What can hang from each mark:
J_925: J_469
J_856: J_422 J_469
J_375: J_906
J_634: J_802
J_802: J_469
J_807: J_469
J_469: J_215 J_802 J_807 J_856 J_906 J_925 J_949
J_949: J_469
J_906: J_375
J_422: J_856

Every row comes from one small tree of marks. The marks that hang from a mark follow it in brackets, in the order of their numbers. Every link used is in the known rows. Which tree was each row made from?
Known rows:
J_807(J_469(J_215 J_802 J_856 J_906 J_949)): [-2.355 -1.600 -3.483  3.051 -1.024  0.263 -3.672 -1.094 -1.547 -1.801
  1.524  0.904  0.052 -3.494 -0.329  1.084  0.395 -4.052 -1.916  1.501
 -1.373  2.196  0.232  1.554  0.501 -1.150 -0.248 -1.395]
J_634(J_802(J_469(J_807 J_856 J_925))): [-2.300 -0.986  3.673  0.603 -0.836  0.573 -2.585 -1.992 -0.791  0.459
  0.736  1.205  0.275 -1.745 -0.244  0.575  0.135 -1.322 -0.789  1.471
 -0.800  2.273 -0.190 -0.011 -0.041 -0.548  0.522 -1.198]
J_802(J_469): [-1.198 -0.305  4.394 -1.582  0.448  0.617 -2.315 -0.715 -0.069  1.088
  0.405  1.287  0.139 -0.520  0.739 -1.141  0.241  0.011  1.030  1.337
 -1.663  0.208  0.003  2.261  0.655 -0.641  0.551 -1.532]
J_634(J_802(J_469(J_906))): [-1.249 -0.423  1.885 -0.567 -0.501  0.175 -2.067 -0.527 -0.377 -0.665
  0.864  0.808  0.332 -1.187  0.663 -0.986  0.492 -0.900 -1.542  1.208
 -1.331  1.606  0.154  0.912 -0.104 -0.623  0.204 -2.008]
J_925(J_469(J_215 J_802 J_856(J_422) J_949)): [-1.746 -1.266 -5.634  1.930 -0.880  0.248 -3.923 -0.768 -1.349 -0.772
  1.227  0.619 -0.293 -2.354  0.154  1.528  0.420 -2.972  0.536  1.069
 -1.077  0.534  0.208  1.453  0.030 -0.475  0.835 -2.190]
J_634(J_802(J_469(J_856 J_906 J_925 J_949))): [-2.411 -0.828  0.036  1.295 -1.089  0.608 -3.560 -0.717 -0.999 -0.183
  1.561  1.213 -0.156 -2.977 -0.470  0.646  0.677 -2.836 -2.015  1.466
 -0.778  2.602 -0.101 -0.080 -0.013 -0.555  0.021 -1.516]
J_802(J_469(J_807 J_925)): [-2.226 -1.110  4.282 -0.372 -0.112  1.356 -2.688 -1.459 -0.390  2.007
  0.292  1.561  0.155 -1.269  0.123  0.159  0.151 -0.527  0.453  1.526
 -0.827  1.101 -0.142  1.521  0.304 -0.857  0.688 -0.833]
J_949(J_469(J_807)): [-2.265 -0.950  0.065 -0.956 -0.180  0.492 -1.036 -2.148 -0.559 -0.788
  0.167  1.235  0.680 -0.733  0.074 -0.932  0.651  0.925  0.244  1.474
 -1.089  0.238  0.547  1.974 -0.090 -0.573 -0.037 -1.496]
J_906(J_375): [-1.639 -0.736  0.575 -0.517  0.152  0.318 -2.453 -1.392 -0.018  0.495
  0.521  0.974  0.550 -0.656  0.825 -0.542  0.658  1.133  0.012  1.592
 -0.922  0.369  0.180  3.298  0.280 -0.711  0.016 -1.825]
J_949(J_469(J_802 J_807 J_856 J_906 J_925)): [-2.898 -1.607 -3.671  2.606 -1.973  0.960 -2.829 -2.403 -1.194 -2.425
  0.958  1.604  0.342 -2.573 -1.128  0.458  0.972 -2.706 -1.332  2.030
 -0.569  1.977  0.514  0.872 -0.388 -0.680 -0.714 -1.128]
J_422(J_856(J_469(J_215 J_807 J_925))): [-2.247 -1.760  1.799  1.097 -1.529  1.819 -0.865 -3.225 -0.827  1.009
  0.017  1.455  0.025 -2.449  0.233  0.895  0.423 -0.919  0.538  1.717
 -0.647  0.881 -0.164  0.006  0.175 -0.936  0.555 -0.849]
J_634(J_802(J_469(J_215 J_906(J_375) J_949))): [-1.793 -0.978 -0.274  0.593 -0.857  0.032 -3.778 -0.617 -0.821 -0.500
  1.413  0.814  0.084 -3.126  0.529 -0.227  0.458 -1.940 -2.863  1.239
 -0.910  2.060  0.305  2.487 -0.168 -0.749  0.155 -2.418]
J_375(J_906): [-1.515 -0.217 -1.085 -0.822  0.738  0.419 -0.859 -0.571 -0.219  1.510
 -0.078  1.273  0.669 -0.119  0.412 -1.005  0.375  0.308  1.010  1.627
 -1.262 -0.979  0.375  1.605  0.412 -1.190  0.396 -1.558]
J_802(J_469(J_856(J_422) J_906)): [-0.990 -0.091  1.261  0.661 -0.451  1.023 -3.605 -0.485 -0.473  0.630
  0.700  1.299 -0.233 -1.373  0.232  0.070  0.960 -1.523  0.507  1.452
 -1.925  0.112  0.000  1.355  0.087 -1.021  0.156 -1.319]
J_925(J_469(J_807 J_856 J_906(J_375) J_949)): [-3.118 -1.572 -8.386  1.434 -0.248  0.431 -5.458 -1.260 -1.126 -0.859
  1.203  0.805  0.019 -2.616 -0.504  1.982  1.315 -2.866 -1.086  1.223
 -1.075  1.044  0.691  0.603 -0.942 -2.131  0.445 -1.265]
J_856(J_469): [-1.367 -0.374  0.112 -0.583 -0.055  0.631 -0.356 -1.125 -0.010  0.214
  0.354  1.137  0.604 -0.493  0.769  0.136  0.784  1.165  0.469  1.469
 -1.007  0.444 -0.196  1.353  0.588 -0.605  0.323 -1.838]
J_925(J_469(J_906)): [-1.346 -0.996 -5.101 -0.660  0.037  0.627 -1.989 -0.585 -0.435 -0.545
  0.710  0.518  0.157 -0.457  0.567 -0.477  0.975 -0.808  0.454  0.990
 -1.322  0.358  0.325  0.900 -0.445 -1.440  0.686 -1.725]
J_807(J_469(J_215)): [-1.332 -1.234  2.751 -0.183  0.134  0.595 -0.747 -1.782 -0.645  0.470
  0.490  0.673  0.471 -1.211  0.842 -0.724 -0.065  0.487  0.353  1.120
 -1.344  0.907 -0.214  2.743  0.759 -0.813  0.430 -1.494]
J_634(J_802): [-1.369 -0.601  1.524 -0.677 -0.191 -0.194 -0.373 -0.942 -0.322 -0.443
  0.738  0.584  0.750 -0.363  0.891 -0.893  0.242  0.553 -0.703  1.319
 -0.897  1.300  0.036  0.704  0.139 -0.111  0.340 -2.133]
J_469(J_802 J_856 J_906 J_925 J_949): [-2.998 -1.468 -4.968  3.564 -1.515  0.753 -4.058 -0.488 -1.232 -0.983
  1.744  1.534 -0.165 -3.337 -0.929  1.708  0.887 -4.767 -1.687  2.098
 -0.445  2.402  0.000  0.074  0.197 -0.698 -0.441 -1.107]
J_422(J_856(J_469)): [-1.728 -0.696  1.938 -0.356 -0.598  1.085 -0.864 -2.239 -0.212 -0.276
 -0.056  1.234  0.122 -1.177  0.645 -0.129  0.791  0.123  0.973  1.509
 -1.561 -0.152  0.018  0.165  0.511 -0.623  0.288 -1.336]
J_949(J_469(J_215 J_802 J_807 J_856 J_925)): [-2.622 -1.851 -1.301  2.281 -2.045  0.854 -2.203 -3.124 -1.421 -1.202
  0.846  1.586  0.313 -2.747 -0.826  0.226  0.174 -2.073 -0.323  1.973
 -0.282  1.707  0.297  1.853  0.120 -0.245 -0.174 -1.378]
J_469(J_802 J_807 J_856(J_422) J_925): [-2.323 -1.371 -0.403  3.229 -1.360  1.134 -2.720 -1.763 -0.916  0.374
  0.630  1.345  0.219 -1.749 -0.359  2.128  0.465 -2.149  0.148  1.937
 -0.195  1.457 -0.141  0.451  0.100 -0.263  0.215 -0.986]
J_802(J_469(J_215 J_925)): [-1.283 -1.077  4.762 -0.239 -0.591  1.354 -2.044 -1.472 -0.525  2.384
  0.642  1.496 -0.182 -1.798  0.460 -0.785 -0.145 -0.725  0.934  1.491
 -0.768  1.036 -0.441  2.783  0.705 -0.488  0.697 -1.379]

Which tree is each row?
[-1.865 -1.569  2.168  1.504 -0.731  1.189 -1.373 -2.487 -1.017  0.951
  0.787  1.013  0.116 -2.228 -0.067  0.300  0.033 -0.498  0.697  1.446
 -0.853  1.805 -0.625  1.804  0.840 -0.820  0.274 -0.925] | J_807(J_469(J_215 J_856 J_925))
[-2.022 -0.647 -1.202  0.611 -0.941  0.032 -2.117 -2.017 -0.788 -2.626
  0.786  1.314  0.419 -1.238 -0.327 -0.880  0.661 -0.890  0.108  1.723
 -1.415  0.643  0.395  2.128  0.413  0.094 -0.553 -1.951] | J_949(J_469(J_802 J_856))
[-2.212 -1.467 -5.075  1.214 -0.393  0.664 -3.683 -1.355 -1.466  0.846
  0.885  0.697 -0.190 -2.106  0.043  2.106  0.497 -2.037  0.940  0.975
 -1.032  0.292  0.265  0.610 -0.462 -1.314  1.211 -1.518] | J_925(J_469(J_215 J_807 J_856(J_422) J_949))
[-1.529 -1.149 -0.611  0.176 -1.177  0.215 -1.147 -1.950 -0.826 -1.954
  0.689  1.175  0.448 -1.576  0.340 -1.693  0.126 -0.421 -0.075  1.614
 -1.019  0.689  0.442  3.371  0.408  0.160 -0.245 -2.341] | J_949(J_469(J_215 J_802))
[-1.371 -0.231  3.738 -0.558 -0.334 -0.032 -2.346 -1.282 -0.560 -0.379
  0.820  0.942  0.252 -1.075  0.340 -0.555  0.260 -0.684 -0.353  1.309
 -1.640  1.400 -0.046  0.729  0.300 -0.302  0.391 -1.885] | J_634(J_802(J_469(J_856)))
[-1.515 -0.694  4.401 -0.643 -0.586  0.596 -1.585 -1.141 -0.291  0.679
  0.718  1.020  0.230 -1.238  0.543 -0.652  0.121  0.071 -0.706  1.289
 -0.613  1.986 -0.386  1.183  0.321  0.104  0.467 -1.829] | J_634(J_802(J_469(J_925)))
[-2.569 -2.111 -2.670  2.955 -1.256  0.926 -2.679 -1.050 -1.210 -0.757
  1.342  0.996  0.056 -3.731 -0.076  0.970  0.265 -3.303 -2.234  1.467
 -0.325  2.750 -0.163  2.040  0.650 -0.713 -0.168 -1.408] | J_807(J_469(J_215 J_802 J_906 J_925 J_949))
[-2.170 -1.114 -0.360  0.486 -1.197  0.772 -1.212 -1.934 -0.451 -1.666
  0.647  1.366  0.430 -1.437 -0.090 -0.990  0.518 -0.002 -0.299  1.715
 -0.297  1.267  0.140  2.563  0.507  0.557 -0.497 -1.924] | J_949(J_469(J_802 J_925))
[-1.489 -1.188  1.653  0.141 -0.513  0.916 -3.072 -1.186 -0.862  1.229
  0.688  1.320  0.086 -1.932  0.432 -0.350  0.177 -2.231 -0.342  1.516
 -1.448  0.889  0.327  1.834 -0.163 -1.699  0.629 -1.167] | J_802(J_469(J_215 J_807 J_906))
[-0.772 -0.693  0.811  1.190 -0.728  0.763 -1.506 -1.367 -0.890  1.496
  0.737  1.064  0.020 -1.175  0.501  0.290  0.294 -0.464  1.729  1.610
 -1.286 -0.034 -0.186  1.741  0.289 -0.622  0.426 -1.597] | J_469(J_215 J_856(J_422))
[-2.026 -1.067 -1.996  0.318 -1.114  1.259 -1.013 -1.546 -0.482 -0.779
  0.734  1.430  0.255 -1.562 -0.244 -1.192  1.078  0.241 -0.398  1.667
 -0.449  1.159  0.100  1.964 -0.081 -0.348 -0.581 -1.470] | J_949(J_469(J_906 J_925))
[-1.741 -1.871 -3.783  0.450 -0.555  0.288 -2.502 -1.649 -1.069 -0.741
  0.631  0.560  0.365 -1.361  0.620  0.500 -0.020 -2.112  0.181  1.103
 -0.916  0.777  0.481  1.613 -0.263 -1.108  1.168 -1.826] | J_925(J_469(J_215 J_802 J_807))
[-1.407 -0.973 -7.203  2.155 -1.083  0.431 -4.641 -0.979 -0.586 -2.166
  0.948  0.490 -0.025 -1.724  0.179  1.114  1.363 -2.039 -0.613  1.215
 -1.009  0.595  0.520  1.994 -0.524 -0.959  0.083 -2.161] | J_925(J_469(J_802 J_856(J_422) J_906(J_375)))
[-1.968 -0.765 -3.819  1.406 -1.432  0.194 -2.406 -1.674 -0.891 -3.352
  1.051  1.286  0.311 -1.751 -0.524 -0.832  1.013 -2.117 -0.822  1.828
 -1.330  0.946  0.610  1.633 -0.017 -0.455 -0.811 -1.777] | J_949(J_469(J_802 J_856 J_906))
[-1.616 -0.907  0.231  0.269 -0.798  0.127 -2.673 -0.369 -1.007 -0.172
  1.372  0.865  0.070 -2.673  0.484 -0.426  0.248 -2.447 -2.233  1.209
 -1.130  1.967  0.219  1.352 -0.019 -0.660  0.381 -2.164] | J_634(J_802(J_469(J_215 J_906 J_949)))
[-1.955 -1.586  0.675  1.403 -1.544  0.884 -1.575 -2.889 -0.894 -0.993
  0.083  1.229  0.225 -2.337  0.479  0.705  0.306 -2.063 -0.098  1.708
 -1.230  0.554  0.358  0.376  0.265 -0.774  0.417 -1.357] | J_422(J_856(J_469(J_215 J_802 J_807)))
[-2.018 -0.570 -1.546  1.284 -0.514  1.506 -1.178 -0.388 -0.163  1.507
  0.564  1.269  0.075 -1.987  0.401  2.098  1.107  0.688  0.033  1.360
  0.161  0.910 -0.491  1.221  0.600  0.139  0.262 -1.855] | J_856(J_422 J_469(J_925 J_949))
[-1.647 -0.784  2.648 -0.565 -0.383 -0.065 -2.417 -0.713 -0.885  0.378
  1.092  0.846  0.131 -2.267  0.624 -0.436 -0.145 -1.317 -1.237  1.136
 -1.123  1.577  0.036  1.631  0.330 -0.232  0.651 -2.231] | J_634(J_802(J_469(J_215 J_949)))
[-1.380 -0.721 -3.086  2.059 -1.283  1.753 -1.787 -1.003  0.170  0.580
  0.511  1.138  0.270 -2.013  0.514  1.585  1.653  1.035 -0.940  1.545
  0.328  1.110 -0.294  2.355 -0.060 -0.500 -0.291 -1.924] | J_856(J_422 J_469(J_906(J_375) J_925))
[-1.829 -0.915 -1.887  0.259 -0.329  0.562 -1.150 -0.849 -0.662  0.687
  0.962  1.216  0.301 -2.106  0.588  0.845  0.533 -0.523 -0.190  1.451
 -0.633  0.758 -0.119  1.711  0.572 -0.704  0.538 -2.074] | J_856(J_469(J_215 J_949))
[-2.776 -1.248  0.283  0.896 -0.859  0.653 -3.231 -0.650 -0.881  0.260
  1.145  1.142  0.147 -2.751 -0.132  0.972  0.519 -2.460 -2.712  1.342
 -0.342  2.655  0.122  0.017 -0.360 -0.771  0.295 -1.396] | J_634(J_802(J_469(J_807 J_906 J_925 J_949)))
[-1.893 -2.122 -7.100  1.656 -1.117  0.386 -4.097 -1.668 -1.019 -1.658
  0.926  0.524  0.327 -2.364  0.393  0.747  0.622 -2.791 -1.453  1.252
 -0.572  1.287  0.863  2.434 -0.819 -1.674  0.572 -1.982] | J_925(J_469(J_215 J_802 J_807 J_906(J_375)))
[-2.728 -1.536 -0.860  0.935 -1.188  0.880 -1.582 -2.349 -0.669 -1.369
  0.478  1.466  0.605 -1.706 -0.355 -0.170  0.452 -0.489 -0.655  1.748
 -0.122  1.447  0.322  1.985  0.126  0.118 -0.295 -1.513] | J_949(J_469(J_802 J_807 J_925))
[-3.247 -1.549 -5.148  2.233 -1.036  1.332 -3.292 -1.292 -0.523  0.283
  0.955  1.454  0.388 -3.334 -0.345  2.548  1.430 -1.326 -2.406  1.746
  0.430  2.103  0.101  1.076 -0.280 -1.373 -0.135 -1.326] | J_856(J_469(J_807 J_906(J_375) J_925 J_949))
[-2.953 -1.219  2.631  0.015  0.067  1.172 -3.644 -0.940 -0.678  2.237
  0.708  1.671 -0.037 -2.298 -0.191  1.058  0.260 -1.624 -0.210  1.476
 -0.625  1.470 -0.157  1.299  0.383 -0.828  0.656 -0.810] | J_802(J_469(J_807 J_925 J_949))
[-2.562 -1.474 -2.265  0.769 -1.153  1.353 -1.264 -2.033 -0.724 -0.618
  0.572  1.419  0.476 -1.725 -0.459 -0.378  1.004 -0.350 -0.865  1.736
 -0.250  1.334  0.309  1.379 -0.470 -0.825 -0.383 -1.134] | J_949(J_469(J_807 J_906 J_925))
[-1.980 -1.691 -1.678  2.163 -1.902  1.093 -2.013 -2.544 -1.001 -1.468
  0.287  1.218  0.131 -2.837  0.318  0.792  0.610 -3.170 -1.031  1.788
 -1.219  0.798  0.599 -0.034 -0.149 -1.262  0.140 -1.250] | J_422(J_856(J_469(J_215 J_802 J_807 J_906)))
[-2.167 -1.441 -4.527  1.454 -0.622  0.465 -3.591 -0.693 -0.907  0.280
  1.428  1.119  0.118 -3.084  0.299  0.267  0.771 -2.110 -1.733  1.685
 -0.597  1.253  0.388  2.965 -0.148 -1.387 -0.111 -1.866] | J_469(J_215 J_906(J_375) J_949)
[-1.215 -1.154  2.264  0.618 -1.437  0.895 -1.731 -1.099 -0.757  0.387
  1.123  0.943  0.080 -2.381  0.474 -0.781  0.171 -1.627 -1.608  1.389
 -0.542  2.420 -0.204  1.351 -0.020 -0.452  0.330 -1.935] | J_634(J_802(J_469(J_215 J_906 J_925)))
[-2.769 -1.309 -4.655  2.190 -1.557  0.223 -4.104 -2.530 -0.965 -3.412
  0.892  1.325  0.556 -2.431 -0.765  0.240  1.177 -2.143 -1.959  1.932
 -0.957  1.356  0.998  2.376 -0.572 -0.990 -0.909 -1.665] | J_949(J_469(J_802 J_807 J_856 J_906(J_375)))
[-1.626 -0.830  2.242  0.053 -0.515  1.445 -2.625 -0.662 -0.257  1.209
  0.715  1.488 -0.119 -1.696  0.146 -0.554  0.647 -1.350 -0.067  1.571
 -0.953  1.277 -0.204  1.743  0.289 -0.886  0.229 -1.119] | J_802(J_469(J_906 J_925))
[-2.086 -1.768 -3.610  2.220 -2.260  0.974 -2.504 -2.266 -0.789 -2.182
  1.160  1.341  0.243 -3.176 -0.169 -0.884  0.782 -1.267 -1.970  1.885
  0.019  1.918  0.367  4.083 -0.071 -0.079 -0.871 -2.173] | J_949(J_469(J_215 J_802 J_906(J_375) J_925))
[-2.535 -0.986 -4.239  0.859 -0.041  0.387 -3.750 -0.205 -0.502 -0.262
  1.264  1.127  0.225 -2.382  0.214  0.457  1.186 -1.469 -1.854  1.634
 -0.711  1.054  0.419  2.239 -0.139 -1.265 -0.318 -1.727] | J_469(J_906(J_375) J_949)
[-2.819 -1.144  2.773  0.146 -0.423  0.517 -2.822 -1.082 -0.791  0.843
  0.864  1.145  0.241 -2.349  0.036  0.860  0.136 -1.405 -1.796  1.279
 -0.364  2.305 -0.053  0.400  0.033 -0.281  0.595 -1.524] | J_634(J_802(J_469(J_807 J_925 J_949)))
[-2.328 -1.272 -1.573  2.045 -0.554  0.648 -3.095 -1.198 -1.520  1.614
  0.982  1.200 -0.025 -2.523 -0.094  2.132  0.297 -2.247  0.350  1.599
 -0.980  0.565  0.131  0.788 -0.030 -1.112  0.648 -1.157] | J_469(J_215 J_807 J_856(J_422) J_949)
[-2.868 -1.793 -3.953  2.139 -1.766  0.933 -3.092 -2.468 -0.667 -2.448
  0.741  1.422  0.584 -2.666 -0.545  0.065  1.080 -1.285 -2.302  1.921
  0.097  1.984  0.705  2.921 -0.436 -0.482 -0.877 -1.648] | J_949(J_469(J_802 J_807 J_906(J_375) J_925))
[-1.492 -0.632 -3.377  0.589 -0.603  0.710 -1.836 -1.111  0.062 -0.734
  0.670  1.028  0.506 -1.502  0.611  0.464  1.445  0.380 -1.205  1.573
 -0.671  0.978  0.198  2.279 -0.038 -1.192 -0.251 -1.973] | J_856(J_469(J_906(J_375)))
[-2.326 -1.491 -2.595  2.137 -1.396  0.883 -1.813 -1.134 -0.839  0.016
  1.218  1.442  0.171 -3.200  0.119  1.604  0.369 -2.075 -1.141  1.726
  0.221  2.034 -0.309  1.752  0.839 -0.019  0.252 -2.031] | J_856(J_469(J_215 J_802 J_925 J_949))
[-3.096 -1.260 -1.414  2.415 -0.595  1.312 -3.224 -1.201 -1.096  1.997
  0.849  1.440 -0.091 -2.422 -0.668  2.824  0.693 -1.744  0.161  1.747
 -0.208  1.217 -0.279 -0.060  0.045 -0.678  0.402 -0.766] | J_469(J_807 J_856(J_422) J_925 J_949)
[-3.187 -1.154  1.774  0.819 -0.327  1.142 -4.521 -1.421 -1.010  1.931
  0.868  1.816 -0.223 -2.687 -0.797  1.606  0.375 -2.578  0.067  1.666
 -0.919  1.561 -0.132  0.547  0.327 -0.995  0.541 -0.568] | J_802(J_469(J_807 J_856 J_925 J_949))
[-2.537 -1.553 -6.188  3.590 -1.534  0.007 -5.197 -1.044 -1.490 -1.626
  1.905  1.215 -0.056 -3.994 -0.390  1.281  0.726 -4.779 -2.334  2.012
 -0.827  1.913  0.557  2.500 -0.030 -1.219 -0.422 -1.884] | J_469(J_215 J_802 J_856 J_906(J_375) J_949)
[-1.597 -1.705  0.470  1.640 -1.358  0.875 -1.269 -1.487 -0.846  0.437
  0.993  1.236  0.239 -1.983  0.453 -0.177 -0.205 -1.892 -0.030  1.882
 -0.016  1.692 -0.292  2.282  0.634 -0.028  0.288 -1.703] | J_469(J_215 J_802 J_925)
